Each row was made from one path, in order. Every step used is in the known rows, and no mark comes twice. Write each row's path.
In the rows, zero is written as 128.
Known rows:
niso-ligi: [173 134 101 140 166 126 124 123 133 117 129 124 182 132 125 154  95 151
 139 116 150 162 159 131 100 136 124 183 166 142  68 132 128 129 148]
furur-topez-ragobed-gavef: [170 141 133 157 183 120  87 160 152  92 128  93 143 151  93 169  70 150
 140  83  98 134 150 127 139 129  84 185 144 115  72 143 122 126 162]
luda-ligi-niso-gegor-gavef-tutubip: [119 126  95 158 177 117 141 134  96 115 155 138 141 144 108 174 121 137
 169 114 148 145 169 165 101 129 170 181 201 122  86 135  95 114 133]
mumuse-gavef-deninag: [198 105 125 147 132 130 163 156 132 134 156 148 154 134 145 170  88 142
 142  86 127 161 150 120  94 108 122 188 166 134  56 107  95 160 108]
mese-topez-ragobed-gavef-mumuse-luda-falaf: [159 128 156 151 178 171 128 161 192  99 131 119 133 163 108 143  88 178
 165 115 115 148 129 129 111 120 132 197 119 108  95 148 118 157 132]
gavef-gegor-niso-ligi-luda-mumuse: [136 116  91 117 173 143 141  90 136 131 117 146 166 123 163 142 148 106
 132 137 191 189 162 180  47 157 217 171 166 118 119 145  92 129 151]
ligi-luda-mumuse-gavef-falaf: [172  79 153 140 122 142 200 159 151 161 129 171 168 135 169 146 126 140
 142 123 165 168 129 155  46 138 182 210 160 133 121 113  60 141  94]
gegor-niso: [182 127 100 154 156 120 125 117 129 112 142 108 176 136 126 147 107 136
 130 106 129 166 155 133 109 148 132 164 161 126  81 126 116 125 148]
ragobed-gavef-mumuse-luda: [181 115 120 177 143 160 138 162 158 121 151 154 154 128 124 161 101 183
 147 107 128 156 165 117  99 130 147 195 154 128  70 117 121 146 150]
topez-mese: [175 125 116 156 153 111 117 123 151 114 138  98 163 147 117 150  90 141
 141  93 113 161 140 127 133 141  98 183 153 136  74 137 128 136 129]
deninag-gavef: [194 114 112 173 139 113 154 160 130 120 145 127 180 136 131 163 108 135
 137  89 126 169 150 108 107 131 123 184 180 140  74  97 106 141 133]
mumuse-luda-ligi-niso-gegor: [117 126  84 165 173 128 129  91 156  97 119 141 156 118 118 135 126 156
 139 115 146 165 184 181 104 142 210 157 177 141  90 147 112 127 164]
niso-gegor: [170 129  96 163 159 119 124 124 135 121 122 103 172 133 124 161  96 143
 150 100 133 172 158 127 114 140 137 168 171 139  75 119 109 115 123]
deninag-gavef-ragobed-topez-mese: [172 112 169 135 166 105 111 164 134  82 149  98 154 162 112 165  88 106
 150 100  80 178 119 100 139 106 111 200 144 120  54 119 120 145 129]
ligi-niso: [161 120  92 156 142 114 130 119 118 119 148 125 164 131 122 154  95 145
 139  99 131 157 165 137 110 134 147 172 155 140  86 126 111 135 150]
mese-topez: [203 117 113 152 160 122 111 140 155 120 124  97 172 163 114 151  73 130
 140 105 113 159 142 103 124 117 101 190 145 134  79 120 123 136 138]
furur-topez-mese: [186 114 123 141 178 115  99 125 163 100 120  76 153 154 109 151  80 130
 129  96 100 150 131 125 150 128  92 192 158 126  66 145 129 131 144]
furur-topez-ragobed: [180 126 133 149 181 109 104 134 158  92 124  80 160 153  93 153  83 134
 140  95 107 142 131 130 144 137  86 182 151 114  65 145 130 124 138]
tutubip-gavef: [180 126 127 176 134 127 134 170 122 130 153 127 177 148 128 161  96 152
 145 101 143 153 145 106 110 149 111 194 160 157  66 115 112 135 122]
furur-topez: [199 111 114 150 165 122 115 136 148 118 123  94 165 150 112 157  79 135
 128 105 115 149 143 119 134 126 106 188 166 135  65 129 118 127 147]
mumuse-luda: [178 112 112 178 139 134 146 127 169 127 140 129 176 133 117 143 107 160
 134 116 130 154 159 127 109 146 140 174 174 130  80 125 124 134 132]
deninag-gavef-gegor-niso-ligi: [175 126  70 137 176 125 146 129 130 100 133 130 166 109 150 154 146 109
 118  91 169 188 175 145  85 153 173 166 206 118  66 125 123 136 175]
deninag-gavef-ragobed: [173 117 142 160 141 113 147 169 105 104 168 128 176 146 123 173  88 125
 156 101 114 174 135 106 105 129 129 182 169 128  66 102 117 144 119]
gavef-ragobed-topez-mese: [164 121 163 128 167 110  91 140 139  92 146  86 153 169 102 156  70 117
 154 115  79 167 124 110 150 115 102 195 125 125  55 141 132 137 126]
topez-ragobed-gavef: [161 152 126 173 160 117 105 157 140 106 144 113 156 144 102 169  80 163
 151  82 111 143 158 128 122 144  92 176 139 124  82 133 123 132 146]
topez-ragobed-gavef-gegor: [159 147  99 174 155 116 115 159 151 117 146 113 143 134 107 168  95 139
 143  67 128 150 174 136 121 162 117 166 155 122  77 139 133 138 155]
ragobed-gavef: [177 139 107 172 142 128 118 159 130 131 144 129 162 141 120 169  78 162
 139  92 120 150 170 116 113 133 115 181 156 145  84 116 109 135 154]
deninag-gavef-mumuse-luda-falaf: [180  98 138 166 138 166 200 156 162 125 149 149 162 133 141 142 132 169
 151 121 145 174 129 126  88 130 176 193 173 132  83 114  97 162 111]
niso-gegor-gavef: [160 141 104 174 158 136 143 137 117 130 137 109 170 150 109 174 102 141
 160 104 130 157 152 113 101 141 143 180 188 119  82 115  92  99 106]
luda-mumuse-gavef: [179 108 129 156 134 131 159 150 139 131 144 146 166 136 160 161  92 136
 132 104 143 169 140 137  66 121 147 191 156 120 114  92  68 142 110]
topez-furur: [192 123 115 155 158 108 108 123 130 119 129  92 170 147 106 160  78 139
 135  90 122 146 132 122 126 133 110 189 155 133  66 135 112 114 141]
gavef-mumuse-luda-ligi-niso: [147 106 107 161 155 143 148 112 150  99 147 162 156 122 118 131 124 165
 144 121 142 164 170 166 101 133 196 183 153 142  72 145 125 156 164]
ligi-luda-mumuse: [155 106 134 153 134 133 150 117 134 153 131 143 179 150 143 151 111 132
 153 136 149 172 135 142  69 135 167 188 142 138 127 120  75 133 109]
ligi-luda-falaf: [147 119 130 151 136 141 166 119 138 165 129 122 175 163 134 139 112 158
 160 134 138 158 131 146  94 144 162 169 150 159 114 142  79 139 105]
mumuse-luda-ligi-niso-gegor-gavef: [108 137  89 178 170 144 149 104 137 107 134 144 155 133 102 150 133 154
 149 118 142 153 180 167  92 143 215 169 196 120  96 143  93 114 148]

Which path is each row?
[172 119 142 152 189 106  92 183 146  97 148 100 127 156 100 181  77 147
 152  94 108 121 147 134 140 121  64 190 163 104  71 141 129 130 149] -> furur-topez-ragobed-gavef-tutubip
[147 120  76 124 176 132 129 100 137 130 118 129 171 126 146 139 149 117
 135 122 174 178 175 166  75 166 194 156 180 127  87 156 118 125 164] -> gavef-gegor-niso-ligi-luda
[208 101 125 164 143 130 163 169 123 112 153 138 170 130 134 167 114 142
 150  91 133 180 139 101 101 123 129 201 167 134  56  96 112 149 126] -> deninag-gavef-mumuse
[123 115 113 167 169 154 139 138 139  89 139 165 147 119 134 142 136 168
 157 116 167 171 168 160  92 143 214 187 163 147  63 138 110 137 149] -> tutubip-gavef-mumuse-luda-ligi-niso-gegor
[151 135 148 145 169 134 119 155 107 109 146  97 158 171  94 182  82 117
 173 124  96 165 135  97 119 113 143 191 160 108  60 119  94  99 104] -> niso-gegor-gavef-ragobed-topez
[198  90 127 178 139 143 173 164 158 110 151 150 169 124 133 155 131 156
 145 103 138 177 144 110  92 129 156 197 178 123  63  99 115 152 128] -> deninag-gavef-mumuse-luda
[176 145 131 156 179 121  84 164 159  95 126  96 150 166  98 164  65 145
 151  84  98 143 151 113 128 120  79 189 125 113  87 134 125 136 153] -> mese-topez-ragobed-gavef
[174 138  70 162 155 130 120 144 135 125 146 125 147 122 133 162 110 131
 120  81 141 165 190 139 106 159 156 159 173 125  84 129 119 134 178] -> ragobed-gavef-gegor-niso
[160 149  65 137 180 138 109 131 133 110 132 132 153 116 139 161 116 138
 120  94 160 168 198 150  92 155 165 163 179 123  76 142 128 130 196] -> ragobed-gavef-gegor-niso-ligi
[132 126 124 124 162 149 155 108 136 149 115 131 178 154 141 137 117 163
 159 151 161 164 138 158  78 141 172 176 157 157 105 156  88 134 122] -> niso-ligi-luda-falaf
[172 110 124 170 152 146 155 128 168 109 141 152 169 133 112 134 118 166
 144 125 138 164 157 147 106 139 161 189 156 143  61 140 133 153 148] -> gavef-mumuse-luda-ligi
[186 126 127 160 134 144 167 143 110 142 166 140 162 154 106 179  94 138
 160 102 127 145 144 103 103 121 116 204 177 128  55 120 100 141  97] -> gegor-gavef-deninag
[175 126  93 165 147 128 137 156 129 124 156 122 161 131 142 153 127 118
 126  89 163 166 167 128 104 175 154 170 178 137  67 127 121 134 147] -> tutubip-gavef-gegor-niso
[135 117  92 119 173 148 176 116 133 134 119 138 162 130 166 138 168 119
 137 123 180 190 155 172  62 160 223 157 194 133 104 149  85 142 150] -> deninag-gavef-gegor-niso-ligi-luda-falaf
[142  81 141 120 163 129 159 155 128 144 139 172 158 140 182 165 123 136
 157 143 180 164 140 168  34 111 168 197 176 114 124 112  63 138 108] -> niso-ligi-luda-mumuse-gavef-tutubip
[190 107  88 165 132 119 159 161 150 141 147 127 157 128 150 160 105 124
 124  72 143 166 168 132  94 147 149 166 186 127  76 108 104 142 133] -> mumuse-gavef-gegor
[164 116 116 178 159 168 164 142 146 121 143 133 160 137 113 165 125 163
 168 117 139 164 149 115  88 138 175 194 187 102  71 114 102 110 101] -> niso-gegor-gavef-mumuse-luda
[168 138  91 127 182 130 117 105 125  99 128 118 181 127 133 146 113 142
 130 120 152 171 164 144  94 144 141 169 167 125  74 141 123 120 165] -> gegor-niso-ligi
[189 115  79 161 152 117 158 144 134 113 146 121 163 118 143 157 140 102
 119  78 147 184 168 132  99 158 164 162 197 119  77 112 115 138 158] -> deninag-gavef-gegor-niso
[137 109 124 113 174 146 145 112 130 121 118 160 171 129 184 146 135 128
 134 135 173 185 147 176  26 128 204 178 160 105 130 122  56 127 136] -> gegor-niso-ligi-luda-mumuse-gavef
[103 141 113 163 193 144 109 125 155  66 129 153 127 115 106 150 122 179
 163  96 134 161 182 182 102 136 195 171 143 117  79 158 122 137 172] -> topez-ragobed-gavef-mumuse-luda-ligi-niso-gegor
[195 111 141 166 125 135 170 188 137 139 148 140 175 138 128 151 109 159
 142 104 160 147 141 115 106 164 117 219 168 166  54 126 123 139 113] -> tutubip-gavef-falaf
[139 124  93 134 169 140 130 137 125 130 130 141 169 131 156 144 155 123
 138 120 189 174 168 154  71 177 194 170 180 140  78 150 111 127 157] -> tutubip-gavef-gegor-niso-ligi-luda
[137 116 112 171 153 160 167 126 134 108 161 167 153 136 103 146 131 162
 154 123 141 152 165 152  88 134 199 198 170 120  77 139 107 139 147] -> gegor-gavef-mumuse-luda-ligi-niso
[136 135  73 130 178 141 114 124 133 131 120 144 156 124 149 155 137 134
 133 111 165 173 190 164  73 160 195 158 176 126  93 151 110 128 187] -> ragobed-gavef-gegor-niso-ligi-luda
[201 114 130 139 168 107  89 128 144 115 117  76 160 159  98 157  77 122
 129 100 100 148 131 108 144 108 106 202 141 130  53 137 104 109 154] -> ragobed-topez-furur
[173 127 115 164 161 153 151 149 113 122 145 120 162 146 114 178 108 148
 174 104 137 168 142 104  96 132 148 197 173 115  64 111  97 108 100] -> niso-gegor-gavef-mumuse
[145 130  93 157 156 110 129 107 123 110 141 136 164 135 115 142 101 144
 134 106 135 157 174 165 114 137 161 172 154 156  82 143 114 144 171] -> luda-ligi-niso
[130 134  98 154 175 147 146 121  99 100 145 144 149 137 110 165 121 147
 168 108 145 169 164 150  93 130 194 191 166 128  71 134  93 120 139] -> luda-ligi-niso-gegor-gavef-mumuse
[155 124 158 150 182 171 133 155 185  97 132 117 127 148 105 149  94 185
 153 115 114 139 128 145 122 126 137 193 137 107  82 156 112 147 137] -> furur-topez-ragobed-gavef-mumuse-luda-falaf
[172 128 166 138 167 124 102 152 103 106 152  86 156 184  77 181  69 111
 158 113  85 141 112  91 132 107 117 213 145 101  50 136  97 100 123] -> gegor-gavef-ragobed-topez-furur
[136 122 104 167 157 154 132 135 148  99 148 178 140 121 119 146 112 181
 142 110 137 158 187 161  99 126 194 188 149 140  80 141 117 158 187] -> ragobed-gavef-mumuse-luda-ligi-niso
[184 102 139 182 135 158 153 176 153 119 162 153 167 135 131 150 118 172
 153 116 152 158 143 107  96 147 146 205 160 139  55 115 122 146 117] -> tutubip-gavef-mumuse-luda
[149 119 111 136 166 129 127 115 132 137 118 135 185 143 134 146 117 148
 153 132 154 165 155 142  83 139 154 180 163 145  87 141 107 125 139] -> niso-ligi-luda
[192 112 139 167 139 145 144 183 118 121 163 138 169 144 133 162 100 159
 160 104 148 163 134  96 103 142 118 210 146 151  49 112 118 143 114] -> tutubip-gavef-mumuse
[183 124  73 156 153 120 136 119 140 124 143 108 164 124 131 148 121 114
 122  91 146 172 172 141 109 167 156 153 178 125  76 133 127 130 155] -> gavef-gegor-niso
[182 110 129 182 139 167 174 152 146 130 163 145 167 144 106 159 119 164
 159 121 133 152 142 106  90 137 151 205 176 107  69 116 110 128 107] -> gegor-gavef-mumuse-luda
[168 133  67 130 177 128 125 107 137 110 130 118 167 116 138 146 126 119
 121 105 169 177 180 155  96 164 166 159 184 123  68 145 136 127 173] -> gavef-gegor-niso-ligi
[181 115 159 126 170 107  81 142 122  98 138  80 161 169  90 167  61 113
 148 111  87 154 119 105 143 106 111 199 127 123  45 140 116 113 139] -> gavef-ragobed-topez-furur
[132 100 176  96 170 142 128 148 127 117 127 153 163 158 161 162  98 115
 157 155 136 186 124 143  49  93 188 201 129 111 105 119  62 133 118] -> niso-ligi-luda-mumuse-gavef-ragobed-topez
[185 117 133 140 165 113  98 131 164 107 125  83 155 160 107 147  90 125
 135 104  92 161 137 112 150 118  94 196 137 135  63 138 122 134 141] -> ragobed-topez-mese
[126 132  90 125 176 153 124 112 132 132 119 164 151 121 166 155 135 122
 132 126 186 181 180 175  46 151 216 172 162 119 129 143  85 132 173] -> ragobed-gavef-gegor-niso-ligi-luda-mumuse
[123 123 105 168 160 153 184 120 150 115 129 159 154 120 104 141 147 161
 146 122 160 149 176 176  91 156 220 194 204 129  82 155 104 117 136] -> mumuse-luda-ligi-niso-gegor-gavef-falaf
[183 128 142 148 186 138  94 171 149  85 134 104 135 148  99 171  76 157
 152  86 104 144 139 118 133 121  90 201 130 109  55 139 128 137 154] -> furur-topez-ragobed-gavef-mumuse
[145 126  81 153 162 117 120 107 119 111 130 115 158 124 129 159 103 144
 150  98 137 170 172 143 110 136 170 162 165 135  84 124 102 115 142] -> ligi-niso-gegor
[195  91 123 168 146  99 160 183 122 125 166 133 163 140 135 176 113 132
 151 100 137 156 143 118 109 122 105 192 198 128  72  98 113 145 120] -> deninag-gavef-tutubip
[135 120 117 114 177 145 131  88 124 119 116 147 181 133 159 143 134 129
 143 151 175 183 146 169  47 139 193 180 151 120 122 139  80 122 142] -> gegor-niso-ligi-luda-mumuse
